Each row comes from the steps of one walk. Every step used is in the known rows, and no mark comes twice. Write the walk behind each row, first mark first.
In the rows, 100 means zero.
Known rows
h, t, p, w: 120 96 142 118 57 107 116 72 104 93 87 94 76 126 103 93 87 74 101 110 102 130 118 118 41 95 70 94 83
h, w, p, s: 110 97 142 79 103 142 123 90 112 118 108 120 129 82 118 118 125 114 116 82 106 101 67 73 79 81 129 114 84
r, p, t: 113 124 109 126 110 92 98 108 98 82 106 128 113 107 99 148 85 100 78 48 107 129 103 86 136 137 94 113 130
r, p, w, h, t: 129 87 106 106 102 115 87 72 86 118 106 113 122 112 110 119 82 102 103 104 98 95 121 104 59 94 117 111 117
k, p, w, f, s, h: 37 78 53 109 93 149 115 99 114 101 102 97 76 95 102 67 86 91 94 131 74 58 123 114 104 96 59 97 68
w, p, t: 108 109 104 117 94 100 110 119 88 96 82 122 136 79 92 133 99 90 89 66 95 116 109 64 125 138 133 77 113
f, s, h, t, p: 86 117 126 95 88 102 103 92 90 97 90 42 55 121 96 69 82 84 120 156 75 87 121 104 90 124 107 90 124
h, w, p: 120 116 128 89 92 114 110 107 96 105 113 116 151 75 116 132 122 99 96 88 102 101 94 51 98 102 125 94 81
l, r: 110 98 100 110 95 79 98 111 84 77 109 110 133 74 80 103 97 101 78 75 88 97 74 110 110 116 72 85 101
t, f, s, h, w, p: 85 117 85 62 90 109 100 133 73 102 107 78 110 84 116 99 122 105 117 155 96 55 109 74 140 82 88 93 74
p, t: 108 125 92 118 95 78 109 97 91 88 87 120 106 112 79 118 95 89 84 72 107 142 99 92 117 127 105 83 108
p, t, h, w: 131 128 111 97 95 95 76 67 113 103 87 87 106 125 110 113 97 105 100 83 131 148 84 77 125 72 137 98 87
f, s, h, t, p, w: 85 98 121 101 64 120 102 67 102 97 95 53 47 133 96 64 72 78 125 166 80 91 120 129 64 92 81 84 94
s, h, t: 111 130 85 91 102 83 121 100 67 122 84 102 83 107 85 60 96 83 106 135 93 98 108 95 89 113 146 84 113
l, r, p, t, f: 115 106 79 129 101 68 84 155 80 64 103 127 102 83 93 142 92 106 71 39 116 99 84 119 172 116 44 111 116
h, w, p, r: 127 94 132 114 91 103 98 130 107 110 120 127 144 75 109 114 128 106 114 98 93 78 81 83 81 126 144 95 94
f, s: 79 116 97 91 92 96 124 84 89 65 122 79 117 110 79 103 106 101 93 103 73 105 108 87 90 126 68 86 96
k, p, t, f, s, h: 60 111 42 105 87 94 106 151 75 95 70 99 63 125 88 74 93 86 93 139 92 74 127 112 186 127 59 93 80
l, r, p, t, h, w: 146 108 123 120 111 110 48 91 119 92 116 100 116 92 119 142 79 124 86 42 125 113 55 99 159 77 125 122 110
h, w, f, s: 72 122 90 104 110 121 118 82 118 72 138 90 96 90 109 119 124 97 88 76 98 101 90 69 78 65 87 114 80
h, w, p, s, f: 107 53 130 60 112 133 120 75 125 118 121 120 127 78 107 111 129 116 114 79 97 127 80 73 67 42 154 105 75
t, h, w, f: 109 119 97 82 116 108 88 70 124 103 110 80 118 84 123 107 117 117 89 78 125 115 92 67 79 49 121 107 85
p, t, f, s, h, w: 85 133 64 94 89 81 95 113 87 94 94 85 60 130 97 93 105 94 113 138 122 99 93 98 158 73 86 101 74
k, p, w, f: 73 77 70 124 85 136 126 106 119 95 97 132 103 91 107 95 100 83 65 77 92 99 118 103 79 94 52 107 61
k, p, r, l: 103 75 91 114 95 59 107 141 95 100 106 146 118 111 84 106 93 95 117 139 70 61 94 131 116 170 92 103 106
w, h, t, f: 115 108 70 78 105 56 100 119 49 113 72 94 114 109 94 88 119 93 99 118 108 96 131 94 88 93 100 92 108
k, p, w, h, t, f: 104 74 61 94 73 99 106 119 64 123 63 122 102 125 109 75 101 84 90 129 101 83 140 121 82 85 69 104 58
w, h, t, f, s: 88 107 58 79 108 76 106 101 51 91 90 69 100 120 86 86 115 98 109 127 85 80 136 95 85 96 92 91 105

Which walk is each row?
128 120 121 68 94 99 84 69 108 100 106 77 133 112 112 102 110 112 99 107 118 121 91 74 97 69 113 101 77 => t, h, w
69 97 92 90 124 151 110 116 132 149 90 122 71 88 127 73 115 107 105 107 117 69 68 102 111 68 117 139 73 => k, p, s, h, w, f
133 64 101 121 104 113 73 85 83 110 112 114 124 88 105 120 72 109 99 79 92 73 90 126 78 88 109 108 117 => l, r, p, w, h, t
122 101 105 141 109 92 85 125 97 76 114 127 113 83 91 149 79 106 74 34 103 106 71 109 158 132 90 109 132 => l, r, p, t
78 107 97 78 131 128 106 86 127 138 101 109 74 82 113 78 116 114 118 111 129 86 63 100 83 51 125 125 95 => p, s, h, w, f
132 109 130 65 96 122 85 86 103 111 103 78 161 79 126 118 113 116 103 95 104 103 96 49 102 82 144 90 85 => t, h, w, p
93 81 94 111 62 124 127 100 103 96 95 135 115 117 99 93 93 83 74 102 85 103 111 112 93 113 45 93 48 => k, p, w
105 34 111 85 134 113 101 86 116 89 139 122 116 71 86 114 95 136 92 43 83 112 65 126 96 75 97 116 117 => l, r, p, s, f
65 128 59 101 124 115 123 92 89 100 107 77 60 90 88 63 103 86 105 117 76 74 118 83 75 94 137 93 116 => w, f, s, h, t
112 126 88 110 115 108 79 71 130 104 93 92 94 96 117 119 106 103 89 56 138 139 86 67 111 50 140 109 93 => p, t, h, w, f
64 118 59 63 97 75 108 121 62 80 99 69 93 107 83 68 108 100 107 161 88 75 123 107 134 109 43 84 91 => t, f, s, h
48 91 60 95 99 129 110 70 111 91 114 77 79 90 90 73 91 93 107 135 87 79 112 113 77 79 69 83 86 => p, w, f, s, h
88 128 85 90 119 103 90 101 110 122 105 105 94 73 114 95 111 98 99 114 123 97 85 82 104 68 119 106 95 => s, h, w, f
111 124 83 114 102 67 99 141 77 74 96 128 97 113 102 145 100 101 74 63 121 121 114 98 154 122 54 113 115 => r, p, t, f
127 99 149 139 83 69 108 117 105 95 96 95 76 114 88 76 107 87 112 107 88 100 108 126 48 150 123 96 128 => h, t, p, r
100 38 138 67 125 100 88 54 114 136 78 70 86 110 95 83 100 110 131 108 92 135 114 116 42 66 145 105 136 => w, h, t, p, s, f
100 73 89 136 110 125 97 102 119 71 136 129 118 57 109 135 83 108 69 32 101 82 76 121 89 84 49 113 105 => l, r, p, w, f
98 73 96 83 88 94 82 65 90 112 91 95 146 104 93 106 86 100 105 121 99 110 115 113 70 95 75 82 93 => p, w, h
91 98 106 115 87 117 100 85 117 116 76 81 47 94 112 69 83 75 107 124 112 97 118 123 54 75 98 93 107 => s, h, t, p, w, f
79 91 146 66 101 101 93 95 115 127 73 67 81 98 101 74 90 111 126 143 106 96 87 130 98 116 75 102 123 => t, p, s, h
107 85 150 121 83 66 85 125 116 86 100 90 105 100 88 94 104 102 110 108 89 98 103 128 74 160 76 91 124 => t, p, r
117 102 136 122 91 69 88 127 100 124 80 83 62 109 90 51 92 88 130 153 90 73 105 136 75 153 140 88 135 => s, h, t, p, r
98 124 96 105 110 104 110 93 117 95 118 113 108 81 114 121 125 96 81 67 122 117 87 69 78 69 98 114 83 => h, w, f
123 117 106 101 116 98 73 88 105 90 96 91 121 111 105 132 78 117 87 61 111 130 109 84 144 122 118 101 134 => r, p, t, h
131 90 137 119 86 43 96 110 98 95 99 104 72 119 88 106 87 84 144 140 86 84 99 135 63 154 117 99 142 => h, t, p, r, l
106 55 144 83 104 107 129 64 121 106 93 85 62 115 90 77 107 101 115 90 89 150 107 116 34 67 127 106 115 => h, t, p, s, f
107 105 91 109 95 105 90 104 105 104 66 100 110 122 100 94 85 102 78 79 100 122 117 87 148 125 114 93 92 => k, p, t, h
48 115 58 87 125 104 107 97 97 91 112 71 89 76 90 82 98 101 102 120 80 72 113 88 105 107 94 85 114 => w, f, s, h
101 83 101 127 88 89 116 149 103 102 103 138 120 104 85 80 111 100 88 99 74 74 103 120 100 169 97 101 92 => k, p, r
119 121 99 118 130 122 69 86 138 101 115 100 102 91 133 150 98 118 83 36 138 123 88 65 125 67 135 132 113 => r, p, t, h, w, f
86 44 143 68 103 98 107 68 132 96 98 82 91 101 89 99 105 114 110 91 93 149 100 119 68 77 79 98 110 => t, p, s, f
85 126 96 78 97 108 95 82 97 102 121 74 96 116 101 89 102 99 115 149 96 86 89 87 113 87 101 97 82 => f, s, h, w
113 86 97 98 101 37 102 112 88 90 117 129 119 106 71 111 92 99 133 140 82 78 87 126 89 152 102 87 126 => p, r, l
68 122 49 90 94 70 101 121 70 85 81 77 66 121 77 83 96 94 108 139 102 94 116 112 162 110 71 78 100 => p, t, f, s, h
99 111 75 67 111 86 130 117 65 126 70 106 53 119 88 42 119 101 121 138 115 82 98 124 84 79 107 107 97 => p, s, h, t, f
103 113 83 120 110 131 81 98 134 113 81 109 92 103 131 109 102 100 74 52 127 119 95 70 134 72 131 119 74 => k, p, t, h, w, f
116 95 112 117 113 93 92 125 90 75 131 119 139 69 95 136 86 111 72 51 90 83 78 105 128 130 67 109 122 => l, r, p
